What can hang from each mark
P: J R U
J: K P
Q: G N U
A: N
N: A G Q U
G: N Q
U: N P Q

Known rows, with every way that one mark hangs from another
J{K P{R U{Q{G}}}}: [-1.48  0.58  0.04 -0.46 -0.17  1.12  0.46 -1.51 -1.92  2.07 -3.19 -1.30
 -0.44  0.96 -0.11 -3.68  0.84  1.84  0.77 -3.51  1.20 -0.04 -1.21 -1.28
  1.33 -0.68  0.21]
G{Q{U{N{A}}}}: [-1.44  0.35 -0.61  0.61 -0.79  0.76 -1.65 -0.41 -3.25  0.58 -0.36  1.40
 -0.67  1.61  0.39 -2.20  1.82  1.19  0.06 -2.19 -0.65 -1.20  1.37 -0.24
 -0.52  1.75 -0.26]
J{P{R}}: [-1.21  0.95  0.68 -0.64 -0.77 -0.10 -0.98 -0.83 -1.57  1.61 -2.01 -0.37
  0.37  0.39 -0.41 -2.32  0.08  0.50 -0.64 -1.21  0.93 -0.25 -0.38 -0.80
  0.95  0.15 -0.06]
U{N{G}}: [-0.92  0.32  0.32  0.76 -1.96  1.70 -1.57 -1.78 -2.93  1.03 -0.34  0.49
 -1.05  1.96 -0.08 -1.32  0.17  1.56  0.72 -2.94 -0.32 -0.82  0.04 -1.68
  0.39  0.52  0.39]
G{Q{U}}: [-1.27  0.42 -1.76  1.19 -0.54  0.25 -1.15  0.06 -1.64  1.42 -0.73  0.54
 -0.31  1.21  0.09 -2.22  1.98  0.99  0.24 -0.55  0.01 -1.17  1.29 -0.18
  0.20  1.77  0.22]
U{N}: [-1.18  0.64  0.01  0.32 -1.24  0.48 -1.34 -1.05 -2.22  0.89 -0.83  0.33
 -0.35  1.72  0.37 -1.70  0.18  1.08 -0.19 -2.36 -0.10 -1.00  0.08 -1.48
  1.40  0.65  0.13]
P{J R U}: [-1.59 -0.40  1.11  1.26 -0.98 -1.07 -0.27 -1.68 -0.57  0.88 -2.40 -0.89
 -1.67  1.71  0.75 -3.71  0.77  0.34 -0.64 -2.90 -0.02  0.46 -0.47 -2.29
  1.43  1.02  0.47]
J{K P{R U{N Q{G}}}}: [-1.74  0.75  0.27 -0.53 -0.28  1.68  0.61 -2.14 -2.65  1.82 -3.21 -1.19
 -0.38  1.53  0.37 -3.58  0.77  2.09  0.85 -5.10  1.09  0.00 -1.53 -1.74
  1.43 -1.09 -0.15]
J{K P{U{N{Q{G}}}}}: [-1.36  1.45 -0.68  0.40 -0.03  1.47 -0.42 -1.46 -2.89  2.26 -2.31 -0.03
  0.21  1.01  0.37 -2.69  1.72  1.96  1.07 -3.30  0.15 -0.86 -0.23 -0.23
  0.64 -0.23  0.14]
P{R U{N{A} Q{G}}}: [-1.13 -0.66  1.65  0.12 -0.86  0.18 -0.72 -2.14 -3.03 -0.12 -1.25  0.18
 -2.53  2.63  0.97 -4.07  0.03  1.19  0.96 -5.16 -0.03  0.26 -0.45 -2.31
  1.13 -0.10  0.48]
U{N P}: [-1.50  0.51  0.18  1.25 -0.90  0.83 -1.18 -1.68 -2.87  0.46 -1.17  0.68
 -0.62  1.92  0.70 -0.83 -0.32  0.95 -0.09 -3.22  0.24 -1.05 -0.21 -2.07
  1.75  0.41 -0.55]
U{N{A G} P Q}: [-1.17  0.11  1.29  0.97 -1.58  2.49 -1.71 -2.83 -5.25 -0.58 -0.63  1.41
 -2.61  1.82  0.30 -0.76 -0.79  2.24  1.40 -5.19 -0.95 -1.03 -0.48 -2.35
  0.20  0.21 -0.84]
J{K P}: [-1.37  1.60 -0.66 -0.86 -0.63  1.34 -0.79 -0.13 -2.00  2.63 -2.46 -0.51
  1.32 -0.13 -0.76 -1.42  0.80  1.70 -0.65 -0.71  0.41 -1.30 -0.26 -0.05
  0.82  0.42 -0.17]
G{N{A Q{U{P{J}}}}}: [-2.16  0.02  0.04  1.85 -0.46 -0.28 -0.90 -1.29 -4.11  0.31 -1.12  2.19
 -1.33  1.17  0.96 -1.55  1.01  0.77  0.08 -2.61 -0.54 -1.37  1.30 -0.78
 -0.32  2.79 -0.68]
P{R}: [-0.88  0.13  0.90 -0.03 -1.26 -0.55 -1.23 -0.73 -1.19  1.03 -1.16 -0.28
 -0.48  1.38 -0.34 -2.52  0.12  0.23 -0.44 -1.21  0.32 -0.06 -0.01 -1.46
  1.46  0.56  0.64]
U{N{A G{Q}} P{J R}}: [-2.15 -0.64  1.99  1.78 -1.84  1.41 -1.80 -3.28 -3.71 -0.38 -1.45  1.05
 -2.81  1.89  0.11 -1.61  0.40  1.04 -0.76 -4.22 -0.82  0.15 -0.01 -2.24
 -1.17  0.81 -0.42]
J{K P{R U}}: [-1.20  1.28  0.83 -0.36 -0.31  0.67 -0.20 -0.67 -1.59  2.36 -3.15 -1.34
  0.63  0.71 -0.57 -2.85  1.19  1.39 -0.45 -2.15  0.55 -0.10 -0.74 -0.65
  0.97 -0.06 -0.21]
G{Q{N{A}}}: [-1.42  0.14  0.00 -0.30 -0.94  0.33 -2.31 -0.24 -2.62  0.90  0.87  1.16
 -0.90  1.33  0.11 -1.83  1.10  0.69 -0.76 -0.48 -0.43 -0.77  1.75  0.03
  0.25  1.34  0.43]
G{N Q}: [-1.34  0.95 -0.60  1.30 -0.67 -0.21 -1.76 -0.41 -2.47  0.89 -0.70  0.96
 -0.23  1.26 -0.77 -1.09  0.70  1.50 -1.88  0.35 -0.65 -1.58  1.77  0.24
 -0.82  1.54  0.60]
A{N}: [-0.88  0.83 -0.41 -0.44 -1.40 -0.89 -1.77 -0.04 -1.95  0.80  0.05  0.49
 -0.23  1.52  0.42 -1.55 -0.23  1.20  0.11  0.06 -0.14 -1.20  0.35 -0.86
  0.66  1.00  0.39]
G{Q{N{A U{P{R}}}}}: [-1.40 -0.58  1.70  0.75 -0.80 -0.16 -2.60 -1.52 -3.80  0.76  0.02  1.79
 -1.71  1.86  0.05 -1.90  0.85  0.32 -0.19 -2.49 -0.30 -0.43  1.30 -0.64
 -0.03  0.80  0.01]
J{K}: [-1.07  0.81 -0.42 -0.22 -1.12  0.88 -1.07 -0.14 -1.61  2.08 -1.58 -0.43
  0.47  0.82 -0.65 -1.66  0.84  1.48 -0.46 -0.63 -0.11 -1.11  0.08 -0.69
  1.31  0.82  0.48]
A{N{G Q{U{P{J R}}}}}: [-1.82 -0.16  0.26  1.38 -1.64  0.10 -0.66 -2.29 -3.20  0.44 -0.64  0.93
 -1.98  1.94  1.14 -2.12  0.91  0.70  2.49 -3.24  0.15  0.05 -0.26 -2.15
 -0.23  1.37 -0.46]
N{A G{Q} U{P{J}}}: [-1.54 -0.73  1.00  2.88 -1.57  0.89 -2.67 -2.66 -4.24  0.52 -1.24  2.09
 -3.12  1.04 -0.34 -1.15  0.86  1.69 -0.05 -2.79 -1.84 -1.35  0.90 -0.96
 -2.04  1.79  0.10]

Rows
[-0.82  0.60  1.45  1.92 -0.42 -0.58 -2.93 -1.40 -5.45  0.30 -0.59  3.11
 -1.48  1.10 -0.33 -0.78  0.21  1.48  0.10 -1.95 -1.80 -2.09  1.66  0.25
 -1.14  1.67 -0.09]	G{N{A Q U{P}}}
[-1.91 -0.45  0.64  0.25 -0.77  0.11 -0.37 -1.77 -2.66  0.37 -0.65  0.14
 -2.72  1.63  1.72 -3.26  0.62  1.25  0.46 -4.30 -0.53 -0.23 -0.06 -2.12
  1.66  1.29 -0.16]	P{J U{Q{N{A}}}}
[-1.01  0.91  0.96  0.28 -0.27 -0.32 -0.53 -0.93 -1.53  1.46 -2.37 -0.70
 -0.18  0.93  0.03 -3.02  0.55  0.75 -0.31 -2.28  0.60  0.01 -0.41 -0.98
  1.06  0.07 -0.17]	J{P{R U}}
[-1.76 -0.64 -0.27 -0.06 -0.62  0.81 -0.96 -0.32 -3.22  1.11  0.70  1.51
 -0.65  2.13  1.50 -1.49  0.82 -0.07  1.11 -2.81  1.22 -0.80  1.09 -1.27
  1.95  1.81 -0.61]	Q{N{A} U{P}}
[-1.43 -0.38 -0.06  2.09 -1.10  1.44 -1.02 -1.64 -2.75  0.97 -0.86  0.61
 -1.46  1.98 -0.29 -1.70  1.39  0.72  1.13 -2.55  0.59 -0.15  0.60 -1.46
 -0.27  1.03 -0.19]	N{G{Q{U{P{R}}}}}
[-1.62 -0.82  1.71  1.05 -1.01 -0.78 -0.98 -2.61 -2.40  0.20 -1.53  0.60
 -2.68  2.17  1.29 -4.42  1.10  0.39  0.45 -4.51 -0.62  0.66 -0.02 -1.94
  0.45  0.83  0.78]	P{J R U{N{A Q{G}}}}
[-1.62 -0.56 -1.17 -0.55 -0.97  0.71 -0.49 -1.23 -1.92  1.37  0.43  0.24
 -1.32  1.98  1.09 -2.64  0.10  0.77  1.29 -2.57  1.44 -0.54  0.26 -1.74
  2.65  0.30  0.92]	U{Q{G N}}
[-1.88  0.18  0.84  0.64 -0.79  0.38  0.57 -2.11 -1.47  1.18 -3.54 -1.73
 -1.69  1.19  0.28 -3.83  1.07  1.82  0.02 -4.16 -0.47  0.26 -1.44 -2.54
  1.61  0.35  0.00]	P{J{K} R U{Q}}
[-0.24  0.41  1.09  0.70 -1.68  0.83 -2.79 -1.30 -3.78  0.51  0.28  1.55
 -1.89  0.72 -0.65 -1.58  0.59  1.51  1.27 -1.42 -1.87 -0.89  0.99 -0.25
 -0.92  1.20  0.54]	N{A G Q}
[-0.57 -0.34  1.50  1.66 -1.47  1.51 -2.39 -2.54 -5.45  0.20 -0.77  2.00
 -3.02  1.16 -0.30 -1.00 -0.44  2.31  1.99 -4.17 -1.53 -1.59  0.05 -1.43
 -0.60  0.70 -0.28]	N{A G U{P Q}}
[-1.17  1.61 -0.35  0.08 -0.17  1.08 -0.42 -0.33 -1.88  2.46 -2.84 -0.84
  0.77  0.39 -0.36 -2.04  1.29  1.93 -0.30 -1.68  0.11 -1.07 -0.30 -0.15
  0.88  0.38 -0.29]	J{K P{U}}
[-0.82  0.27  2.60  1.50 -0.62 -1.06 -2.78 -1.78 -5.19  0.16 -0.94  2.59
 -1.56  1.38 -0.55 -1.56  0.08  0.85 -0.04 -2.52 -1.41 -1.13  1.26 -0.24
 -1.07  1.20 -0.06]	G{N{A Q U{P{R}}}}
[-1.62  0.65 -1.57  1.40 -0.40  0.04 -0.98  0.11 -2.54  1.30 -0.58  1.11
  0.12  1.54 -0.20 -1.58  1.69  1.19 -0.77 -0.21  0.06 -1.61  2.06  0.30
 -0.66  2.25  0.26]	G{N Q{U}}
[-0.48  0.10  0.97  0.32 -1.01 -0.13 -2.24 -1.26 -4.04  0.53 -0.97  1.46
 -2.05  0.68 -0.19 -2.36  0.07  1.98  0.94 -2.68 -1.71 -1.64  0.32 -0.69
  0.02  1.00  0.18]	N{A U{Q}}
[-2.81 -0.68  0.32  0.49 -1.14  1.56  0.63 -3.28 -2.46  0.90 -3.16 -0.68
 -1.66  1.99  0.93 -2.72  0.03  1.31  0.26 -5.61  1.21  0.13 -1.83 -3.55
  2.17 -0.30 -0.09]	U{N P{J{K} R} Q{G}}
[-0.82  0.79 -0.65  0.73 -1.82  0.50 -2.46 -0.84 -2.73  0.72  0.56  0.88
 -1.19  1.55 -0.47 -0.98  0.53  2.02  0.36  0.21 -1.02 -1.14  1.04 -0.29
 -1.56  0.94  0.61]	A{N{G{Q}}}
[-1.36 -0.16  2.04  1.37 -1.64  1.69 -2.44 -2.51 -4.22 -0.34 -0.63  1.28
 -2.14  2.12 -0.42 -1.15  0.22  1.25 -0.21 -3.54 -0.82 -0.13  0.42 -1.53
 -1.19  0.29 -0.32]	U{N{A G{Q}} P{R}}
[-1.90 -0.72 -1.38  1.30 -0.70  1.12 -0.13 -1.24 -2.51  1.25 -0.69  1.01
 -0.56  2.76  1.58 -1.88  0.65  0.32  1.45 -3.84  1.95 -0.93  0.23 -2.09
  2.07  1.05 -0.04]	Q{G U{N P}}
[-2.56 -0.29 -0.84  1.76 -0.84  0.77  0.23 -1.91 -2.38  0.86 -1.86  0.55
 -0.94  2.02  1.83 -1.76  0.85  0.54  0.54 -4.49  0.91 -0.84 -0.38 -2.68
  1.85  1.68 -0.94]	Q{U{N P{J}}}
[-1.25 -0.36 -0.31  1.97 -1.10  1.84 -1.86 -1.07 -3.96  0.55 -0.15  1.81
 -1.81  1.56 -0.10 -1.01  1.36  1.32  1.02 -2.09 -0.47 -1.19  1.41 -0.53
 -1.15  1.89 -0.34]	N{A G{Q{U{P}}}}
[-1.25  1.84 -0.49 -0.03  0.03  1.54  0.07 -1.03 -2.73  1.87 -3.15 -1.03
 -0.03  0.14 -0.18 -2.35  0.93  2.73  0.49 -3.07 -0.24 -1.18 -0.96 -0.66
  1.08 -0.12 -0.73]	J{K P{U{Q}}}
[-2.05  0.52  0.13  1.06 -1.01  0.89  0.06 -1.76 -1.75  1.62 -2.81 -0.91
 -0.74  1.78  0.81 -2.72  1.42  1.76 -0.58 -3.93 -0.54 -0.56 -0.75 -2.04
  1.40  0.95 -0.03]	P{J{K} U{N}}
[-2.00  0.08  1.01  1.73 -1.62  1.85 -0.49 -2.85 -2.21  1.41 -2.67 -1.01
 -1.79  2.06 -0.27 -2.90  2.10  2.03 -0.47 -4.24 -0.98  0.37 -0.51 -1.94
 -0.79  0.44  0.28]	P{J{K} R U{N{G{Q}}}}
[-2.04 -0.84 -0.36  2.41 -1.31  1.52 -1.29 -1.77 -3.40  0.54 -0.95  1.51
 -2.39  1.34  0.47 -1.40  1.54  1.16  0.46 -2.72 -0.47 -0.92  0.96 -1.28
 -1.26  2.38 -0.41]	N{A G{Q{U{P{J}}}}}
[-1.55 -1.39  1.78  1.74 -1.02 -1.15 -1.98 -2.63 -3.33  0.63 -1.63  1.91
 -2.83  1.31  0.51 -3.18  0.52  0.10  0.79 -3.46 -0.45 -0.25  0.26 -1.51
 -0.04  1.16  0.74]	N{A Q{G} U{P{J R}}}
[-1.41 -0.81  1.44  2.05 -1.63  1.25 -1.78 -3.26 -4.89  0.15 -1.57  1.68
 -3.67  1.03  0.26 -1.49 -0.22  2.14  1.37 -4.86 -1.58 -1.32 -0.38 -2.13
 -0.60  1.26 -0.36]	N{A G U{P{J} Q}}
[-2.10 -1.77  1.89  1.49 -1.20 -1.14 -1.43 -2.20 -3.47  0.80 -1.63  1.96
 -2.15  2.16  0.40 -2.34 -0.28  0.19 -1.10 -3.10  0.54 -0.69  0.73 -1.59
 -0.44  1.78  0.81]	Q{G{N{A U{P{J R}}}}}
[-2.81 -0.28 -0.26  2.07 -0.76  0.53 -0.06 -2.33 -2.22  0.54 -2.16  0.32
 -1.28  2.04  1.18 -2.46  1.58  0.29 -0.21 -4.22  0.71 -0.01 -0.13 -2.40
  0.72  1.27 -0.80]	G{Q{U{N P{J R}}}}
